Each row was made from one path, in order. Every step used is in the known rows, and no mark comes twice. Write each row's path.
Known rows
dagup > rarid > pokov: [ -8.9  34.6   0.2  -3.5  -4.6  16.2  -1.2 -23.0  -1.8  29.5  -1.8   1.5
  15.2  -5.1 -16.1 -18.8  23.4 -18.9 -29.8  12.0  23.5 -14.4  -4.5  20.7
   9.8   7.8]
pokov > rarid > zemim: [-11.5  39.9 -23.6  40.8  16.6 -11.1  -4.3   6.1  -3.3  36.2  15.2  25.9
  22.3  -5.6 -14.6  27.3  -1.5 -17.1  18.2  28.3 -11.0  -2.3  39.6   6.6
   6.7 -28.2]
levev > zemim > rarid > pokov > dagup: [ -2.2   7.4  11.7  15.8 -35.1  36.0  -6.2  -8.9 -27.4  28.3   2.8  20.2
 -16.7  -8.6  23.6   1.9  10.7  26.0 -16.5 -19.1  13.0  -6.8  22.3 -17.4
   1.0 -22.0]
pokov > dagup > rarid > zemim > zela: [  1.6  -0.7  -9.5   8.2   3.6  18.4  17.8 -25.1 -22.1  16.7 -25.5  12.4
  -6.1  -7.7 -29.3 -13.1  36.0   9.4  11.1  17.0 -22.3   4.4  26.3  16.0
  -6.3 -13.5]
rarid > dagup > zemim > vodu: [ 12.3  19.4   7.3   3.5   1.5 -22.0 -13.7   9.6   9.6 -22.9 -13.5  20.1
 -23.1 -24.4 -16.4  13.3  20.7 -10.4  26.1 -24.0 -14.2 -43.3 -10.2  17.1
 -33.9  28.6]
zela > zemim: [ -9.4  21.8 -14.2 -15.4  32.3 -15.4  10.4 -32.2 -13.4  19.8  15.8   6.3
   1.6   5.0 -34.9  24.7  -9.5   8.2  -2.2  13.0 -11.1   2.0   8.2  26.3
  15.9   7.0]
vodu > zemim > pokov: [-13.0  42.6  -9.7   0.4   0.2 -35.1   3.2 -12.6 -19.2   1.7   5.2  12.7
   3.3  10.5 -14.4 -31.8   1.6 -33.4  22.6  -7.6   5.7 -33.4  -5.0  12.5
  46.5   5.7]
levev > zemim > zela: [-22.1  15.8   5.2  17.6  27.7  11.4   9.8 -42.8 -34.6  -7.1 -16.3  17.3
 -34.5 -12.1 -12.7  -1.1   6.4   3.3  19.7  19.8  -2.5   6.0  23.7 -20.3
  -1.5   6.2]
zela > fegut: [ -2.9  38.3   0.1   8.5  31.7  -7.9   8.0 -14.0 -10.1  21.1  24.0  14.9
  -5.0   1.7 -13.4 -21.8 -25.1 -15.3   4.2  -4.2  -4.2   5.5   2.7   4.9
 -18.1  38.8]
pokov > zemim: [-35.1  29.2 -15.1  11.4  15.2 -14.8  -3.7 -19.1 -30.4  20.6  25.6  30.0
  -5.8  17.3 -10.2  -2.5 -20.8  16.1 -11.3  12.1  -3.8   1.7  15.9   5.4
  27.9 -17.3]
rarid > dagup > zemim: [ -0.8  22.1  -1.9  12.9 -10.3 -10.2  -7.8  -5.4  15.0  -7.9 -14.8  28.9
  -7.6  -3.4  -5.3  16.9  16.8  11.9   9.0 -15.8  -7.9 -31.8 -11.1  10.9
 -25.1  20.8]
vodu > zemim > dagup > rarid: [  3.8  28.5 -25.9 -13.6   9.8 -15.2 -21.4  -5.4 -16.8  -6.4  16.1   6.1
  -5.5  -8.8 -54.5 -16.9  14.8 -39.3  21.1  17.4 -12.1 -18.1 -42.0  16.4
  24.4  14.9]
dagup > zemim: [-16.3  41.8 -21.8  16.5  16.5  -0.1   3.6  -7.8   0.9  -8.7  -8.4  10.1
   3.5  -2.0 -18.4  17.0  12.8  -9.4  13.0   6.7  -4.4 -18.5 -17.2  14.9
   0.8  14.5]
zemim > dagup: [  0.6  34.1   3.8  -0.8  25.8 -31.4 -21.0 -26.1  -8.0  12.3  38.4  -1.1
 -16.4 -23.6 -46.9  21.4  -0.3  -8.0  18.3  -6.9 -16.6  -4.2   7.9  -6.2
  12.0  22.7]
pokov > dagup > zemim > vodu: [  9.8  33.9 -25.1  11.5  -3.4 -10.2  -8.3  14.6 -11.3  -9.5  -7.0   4.1
 -21.0 -25.1 -20.7  19.9  18.4  -8.0  28.2 -24.4 -18.5 -37.0 -14.8  33.9
 -16.8  14.3]
rarid > zemim: [-19.4  40.1  -6.4  16.6  42.0 -16.7  18.7 -13.4   6.5  21.5   0.5  21.6
  16.8   2.6 -26.3  22.2   9.7  -0.7   5.1  12.0  -7.0  -6.1  21.5   7.1
  10.6  -8.7]
rarid > pokov > dagup > zemim: [  3.9  43.7 -19.5  20.6 -38.6   9.4  -4.6  -6.9   0.2  29.9 -14.0  15.5
   5.4  -4.0  19.8  15.6  33.2  15.3 -15.6 -30.0  16.0 -20.7  -9.2  18.3
 -13.2   0.5]
pokov > dagup > rarid > zemim > vodu: [  7.1  15.3 -18.7   2.7  14.5  -3.4   7.7  14.6  -7.9   7.7 -17.8   4.4
  -6.1 -22.8 -43.1   2.1  31.0 -13.0  12.5   5.5 -26.3 -30.2   4.2  37.5
 -11.1  -8.9]
pokov > dagup > rarid > zemim > zela > fegut: [ 10.9   1.0  -2.0   9.9  11.0  29.3  25.4 -19.3 -28.5  16.2 -25.4  13.9
 -16.5  -7.4 -13.6 -41.4  19.2   2.3   9.6  12.9 -24.2  23.5  16.7   7.6
 -44.4  12.9]
dagup > zemim > rarid > pokov: [ -4.1  25.3  19.4   6.4 -14.1  34.6  -1.5  -5.7  -7.3   1.9   0.9   9.8
  12.5  -7.5  10.8   1.4  25.2  -3.8  -3.0  -9.1  16.8  -5.1  -2.4  -7.9
   6.9   3.2]
levev > zemim: [-28.5  30.9 -12.7  22.5  27.5   1.9   7.0 -19.2 -13.2   3.5  -8.6  18.5
 -16.4  -4.7 -16.1  14.3  -5.2   1.3   3.7  17.7   1.9 -16.6   3.3  -6.2
   1.8   0.0]
dagup > rarid: [-15.1  23.0 -19.2  -1.5  16.3   7.5   0.8 -14.1  -6.5   7.0   4.2  -1.0
   7.9  -7.4 -46.0 -11.8   6.8 -20.4  -2.5  25.9  -6.1 -18.7  -9.9  27.2
  15.1  11.3]
dagup > rarid > pokov > zemim > zela > fegut: [-11.6   6.3  25.5  -2.9  -4.6  37.0   9.9 -40.1 -51.1  22.7  -6.2  21.9
 -15.9   5.9  20.1 -79.8   3.9  -1.8 -27.3  19.9  19.3  43.1  11.8 -12.0
 -22.6  13.4]
pokov > rarid > dagup > zemim > vodu: [ 18.1  20.8  -9.4  27.1 -23.5 -17.1 -34.5  29.6  -0.5  -8.4   2.1  26.5
 -17.9 -36.9  -4.6  18.0  10.1 -30.6  38.8  -9.9 -21.2 -38.2   5.6  20.1
 -36.9  10.0]
dagup > rarid > pokov > zemim: [-27.9  23.5  -3.7   1.3 -10.7  17.9  -4.1 -21.2 -25.1  30.8  -1.8  20.2
   8.6  13.4   2.5 -30.0  12.0   4.6 -43.2  23.6  24.8  -0.3   0.1  12.8
  19.1 -20.3]
rarid > pokov: [ -5.9  50.1   5.0   5.3  -0.3 -11.1  -5.8 -30.5   1.1  40.8  18.0  14.3
  16.8  -2.8  -0.2   4.0   8.5  -6.2 -21.7 -12.8  24.2  -9.5  17.2   6.9
  15.4   7.2]
pokov > zemim > zela: [-29.8  14.1   2.1   7.0  17.5  -5.2   0.7 -43.6 -50.2  10.9  16.5  28.3
 -22.3   8.9  -6.0 -21.0  -8.8  17.0   4.5  14.6  -8.8  23.5  36.2  -8.4
  23.7 -11.5]

Which path is each row?
[ -6.6  39.0   2.8   6.7  55.1 -30.1  12.3   1.2   3.3   3.3  -1.2  16.2
   2.0 -19.5 -37.1  18.9  14.1 -20.9  23.7   2.1 -12.0 -17.7  20.9  13.8
   0.6   0.8]
rarid > zemim > vodu
[  3.4   8.0  24.5 -25.1   2.4  16.9   3.8 -29.8 -20.1  30.9  24.2   4.5
   9.2   1.3  -2.5   7.2   2.7  13.6 -17.9  -1.3  10.0  21.5  22.6   2.9
  21.7  -5.5]
zela > zemim > rarid > pokov
[  5.1  16.8   1.0 -22.9  37.3 -29.0  -8.9 -38.5 -18.3  13.5  27.8  -6.7
 -20.8 -18.0 -50.5  37.2  -4.5   5.8  11.9   4.1 -23.5  12.7   2.5   7.5
   9.0  16.1]
zela > zemim > dagup
[-15.5  41.3  11.9   1.2   6.1 -21.7 -12.6 -12.8 -28.5  24.8  17.9  25.8
  -9.9  -5.9   8.2 -14.8   1.2  -5.9 -17.4 -12.3  19.8  -4.6  21.9   4.6
  13.1 -11.3]
rarid > pokov > zemim > vodu
[ 12.3  38.6  -9.1 -16.3 -12.5  -9.1 -25.7 -14.2 -12.9  17.4  10.4   9.2
   4.2  -9.5 -28.1 -22.0  33.0 -40.6  -4.7   2.9  17.6 -14.1 -38.2   6.3
  16.8  10.2]
vodu > zemim > dagup > rarid > pokov
[ -4.4  24.4  -6.2  35.8  17.5  -1.6   0.4 -18.8 -22.6  26.4   8.0  24.6
   6.5 -16.9 -11.3   9.2   9.3 -17.6  32.6  29.1 -17.0  20.5  59.0  -8.2
   3.3 -21.4]
pokov > rarid > zemim > zela
[  0.5  16.2  -4.0  -9.6  21.7  -6.7 -19.3 -20.7  -9.7  -0.9  18.3 -13.3
 -16.2 -27.1 -62.2  -0.6  12.5 -20.1  11.6  18.9 -19.0 -10.5 -13.4  10.3
   8.5  22.5]
zemim > dagup > rarid
[-24.6  22.7  -2.1  44.3  -8.7  -1.2  -8.0  -4.3 -31.9   6.2  -9.9   5.1
 -19.9 -22.4   4.6  -3.5  -9.0 -22.0  25.1  27.0   0.8 -24.2  29.3 -13.4
  12.9 -16.1]
levev > zemim > pokov > rarid
[  4.6   7.1 -14.1  12.3 -26.5  30.1  -6.8   9.8 -18.8  -4.4  10.1   9.9
  -7.6  -8.5  -6.9  12.0  10.0  15.5  17.8 -15.5 -23.2 -14.9  -3.0  11.4
   3.4  -3.4]
pokov > dagup > zemim > rarid
[-22.4   8.0  14.3  -1.6 -11.2  26.1   0.1 -46.4 -45.4  21.4  -7.4  19.2
  -8.2   4.4   6.2 -48.5  23.3   6.3 -27.7  25.1  17.9  21.7  21.4  -3.7
  15.7 -14.3]
dagup > rarid > pokov > zemim > zela
[ -1.9   4.8  15.7   3.7  44.3  26.5  34.5 -27.2 -21.2   1.1 -25.6  12.9
  -5.4  -6.8 -22.4 -47.2  17.4 -17.7  14.0  34.6 -14.6  31.3  13.6  -3.8
 -35.2  25.0]
dagup > rarid > zemim > zela > fegut
[ -5.5  41.5 -11.9   5.5  29.2 -11.7  -1.7   8.4  -3.4 -26.4  -8.7   2.2
 -14.0 -24.9 -28.8  11.6  15.9 -31.3  32.7  -2.7 -11.3 -31.0 -20.4  22.9
 -11.1  25.6]
dagup > zemim > vodu
[ -0.8  22.8  20.9  14.0  51.5   1.5  28.3 -32.3 -19.0  12.4  -6.7  24.4
  -8.1  -3.2  -6.5 -25.4   2.7  -6.6  22.8   9.5 -12.7  36.0  34.8 -16.2
 -31.2  23.5]
rarid > zemim > zela > fegut
[-28.0   2.7   6.3   2.7   9.3  12.9  -5.8 -11.2 -41.8   7.4  39.1  27.0
  -6.7  11.2  -9.5 -13.4 -24.0  20.8  -3.3  11.8 -12.6  12.7  26.8  -7.2
  39.6 -23.0]
pokov > zemim > rarid
[-23.9   5.6  11.2  13.0  20.2  28.5   2.5  -8.2 -26.6  -9.6   7.3  15.6
 -17.9  -8.7 -14.8   4.3  -9.1   5.9  10.9  18.3  -6.9  -4.6  13.5 -20.0
  14.0  -5.8]
levev > zemim > rarid
[ -6.7  23.6  -3.3  -3.7  49.8  -3.9  13.9   6.3   1.2  -8.2 -19.3   2.5
   3.9 -21.8 -51.9  -1.5  27.4 -35.6  18.1  29.0 -16.8 -22.7  -0.6  28.4
  -5.3   1.2]
dagup > rarid > zemim > vodu
[  0.2  22.0  -2.1   9.2 -23.1 -26.3  -1.3 -19.9 -19.5  22.8   7.9  -3.5
 -16.0  -8.5 -12.9  -9.6   1.6   7.8  13.0 -28.9 -11.8 -32.3  26.8  16.5
  23.8   4.1]
zemim > pokov > dagup
[ -1.2  26.3   8.4  12.6  24.5  19.5  14.8 -25.0 -25.9 -15.9 -15.0  12.0
 -20.7  -9.8   0.7 -29.4   5.7 -13.4  28.3   3.4  -9.6  21.4  -5.8  -9.0
 -40.5  48.8]
dagup > zemim > zela > fegut
[-10.4 -13.9  28.4   9.4  -7.2  16.5  -9.3  -7.7 -11.9  -7.9   1.8  32.5
 -27.4  -8.5  -1.4   4.7  -4.9  24.2   6.5  -4.9 -12.0 -15.6  22.4 -25.0
  -8.3  -2.3]
levev > zemim > rarid > dagup
[-16.6  23.4   7.0  -8.0  -0.3   4.4  -9.4  -8.0 -29.0  14.6  -1.8  14.5
  -9.1  -9.1  -9.3 -36.3  14.8 -17.6 -24.8  13.7  17.4 -10.7  -1.7  20.5
   9.5 -10.2]
dagup > rarid > pokov > zemim > vodu
[  1.4  19.1 -31.6  -3.9 -39.8  -8.3  -1.4   0.6 -26.7   6.2 -14.7   4.4
  -2.7   6.5 -21.6 -48.2  18.7 -26.0  13.4  -4.1  -5.7 -43.8 -25.1  35.6
  35.2  -4.1]
vodu > zemim > pokov > dagup > rarid
[ -5.8  21.0  15.0   2.7   3.9  22.0 -13.7 -26.6 -12.1   6.2 -20.5  -4.3
 -25.4 -31.4 -20.9   0.4  31.7 -12.0 -15.7  20.6  18.4  -7.7 -18.6 -18.5
 -14.3   7.6]
levev > zemim > dagup > rarid > pokov
[  2.4  34.1 -24.9   4.4 -33.7 -35.4  -4.8  -6.0 -25.3  17.2   5.5  16.8
  -5.1  10.6  -6.0 -26.7   5.1 -12.4  18.6 -29.5  -4.3 -39.5  -1.4  23.0
  38.4  -3.3]
vodu > zemim > pokov > dagup
[-14.9 -15.3  26.0  -0.8 -20.3   1.5 -18.9  -7.6 -27.7  10.5  35.9  45.9
 -16.9  12.0   2.9 -15.5 -18.4  38.4  -8.2 -11.0 -16.7   2.5  34.7 -13.4
  16.2 -18.7]
pokov > zemim > rarid > dagup
[-11.5  13.8  12.8 -19.1  20.6 -25.0  18.9 -35.8 -20.0   6.8  -3.2 -13.6
  -7.0  -2.5 -27.2  -0.3  -2.6   1.7   8.3   6.0  -5.8  -7.8  17.9  16.7
  28.9  10.9]
zela > zemim > pokov
[  4.0  21.3 -18.8  37.9 -36.1  -3.8 -29.0  15.5   5.7   7.1   0.6  34.3
  -1.7 -13.3   4.8  20.9   8.4  -6.4  20.4   0.1 -11.9 -26.3   3.5   9.2
 -26.8   0.0]
pokov > rarid > dagup > zemim
[-11.5  15.7  16.4  20.3  34.6  18.3  18.4 -34.5 -39.4  -6.5 -15.1  19.1
 -41.1 -10.0   4.4 -32.6 -12.2  -5.4  18.6  15.4  -5.0  26.5  13.4 -29.2
 -38.8  32.3]
levev > zemim > zela > fegut
[-15.9  32.3  -2.1  11.7  41.9 -11.3  -1.1  -4.1 -17.9 -14.9  -7.7  11.0
 -32.0 -26.2 -24.8  10.8  -1.7 -19.6  20.6   7.7  -5.2 -28.1   1.7   0.8
  -7.8  10.2]
levev > zemim > vodu
[-13.6  26.0   1.8  14.9  32.9 -13.6 -15.5 -23.7 -16.1  -6.3   5.7   3.8
 -36.7 -27.7 -32.1  27.9   0.7   0.3  17.1   9.3 -11.0  -6.4  -1.1 -23.8
  -5.6   9.7]
levev > zemim > dagup
[ -7.8   3.6  15.5  41.0 -36.2 -11.3 -19.5  -2.9 -18.3   7.9 -17.5  23.3
 -31.2 -21.1  15.8  -6.3  -4.0  -2.4  21.7   3.0  -5.1 -34.8  37.1 -19.8
 -11.2 -10.1]
levev > zemim > pokov > rarid > dagup
[-20.1   7.7  -5.5  -3.5  14.2  -1.9 -19.4 -19.6 -34.1  -0.6  19.2   4.3
 -24.6  -9.4 -43.3 -11.4  -0.5   2.0  -3.9  29.6 -16.8   4.8  -9.8   1.9
  17.9  -4.6]
pokov > zemim > dagup > rarid
[ 13.4  17.1  11.8   1.2 -40.3  16.5 -15.9 -12.9 -16.7  45.5  33.5  12.7
   4.0  -7.3  11.9  -3.6   6.6  18.5 -15.7 -35.9   5.5  -3.7  32.3   0.9
  17.6 -11.0]
zemim > rarid > pokov > dagup
[ 16.9  28.1  -9.9  -2.3 -50.7   7.7 -18.4   3.4 -23.6  40.7  32.4  30.0
  14.1  11.4  18.1 -20.2  12.6  -2.3  -8.0 -35.0  13.9 -12.6   5.6   7.1
  33.4 -16.7]
vodu > zemim > rarid > pokov > dagup
[-30.6  22.7  14.2  19.6  15.9  -5.9  13.8 -23.2 -21.6 -10.4 -26.0  -1.3
 -25.7  -9.4  -7.1  -9.0   1.1  -3.7  13.6  11.2   6.4 -28.7  12.7 -12.9
  14.3   4.3]
levev > zemim > pokov
[  8.9  19.2 -10.0  27.9 -29.6 -21.0 -35.4   0.7   1.2  35.2  34.0  36.1
  -1.2 -12.0  -5.9  10.2 -12.6  -8.5  12.6  -5.9 -15.1 -19.9  35.5   9.7
  -6.1  -2.2]
pokov > rarid > dagup
[ 11.0  29.2  -1.2  15.3 -38.0  16.5  -0.1 -30.9 -21.8  19.3 -21.0  11.8
 -10.8 -12.5  21.8  -2.9  43.9  17.0   1.8 -25.3   9.2   0.4  11.3   3.2
 -17.2   5.5]
rarid > pokov > dagup > zemim > zela
[ -8.8  31.2  -3.1  28.0 -14.9 -21.1 -16.0  -7.7 -21.2  21.9  22.0  -1.9
   0.0 -18.8  -8.1  -9.4 -10.4 -31.6  27.0   9.7  -5.9 -21.0  39.0   5.6
  30.3  -5.2]
zemim > pokov > rarid
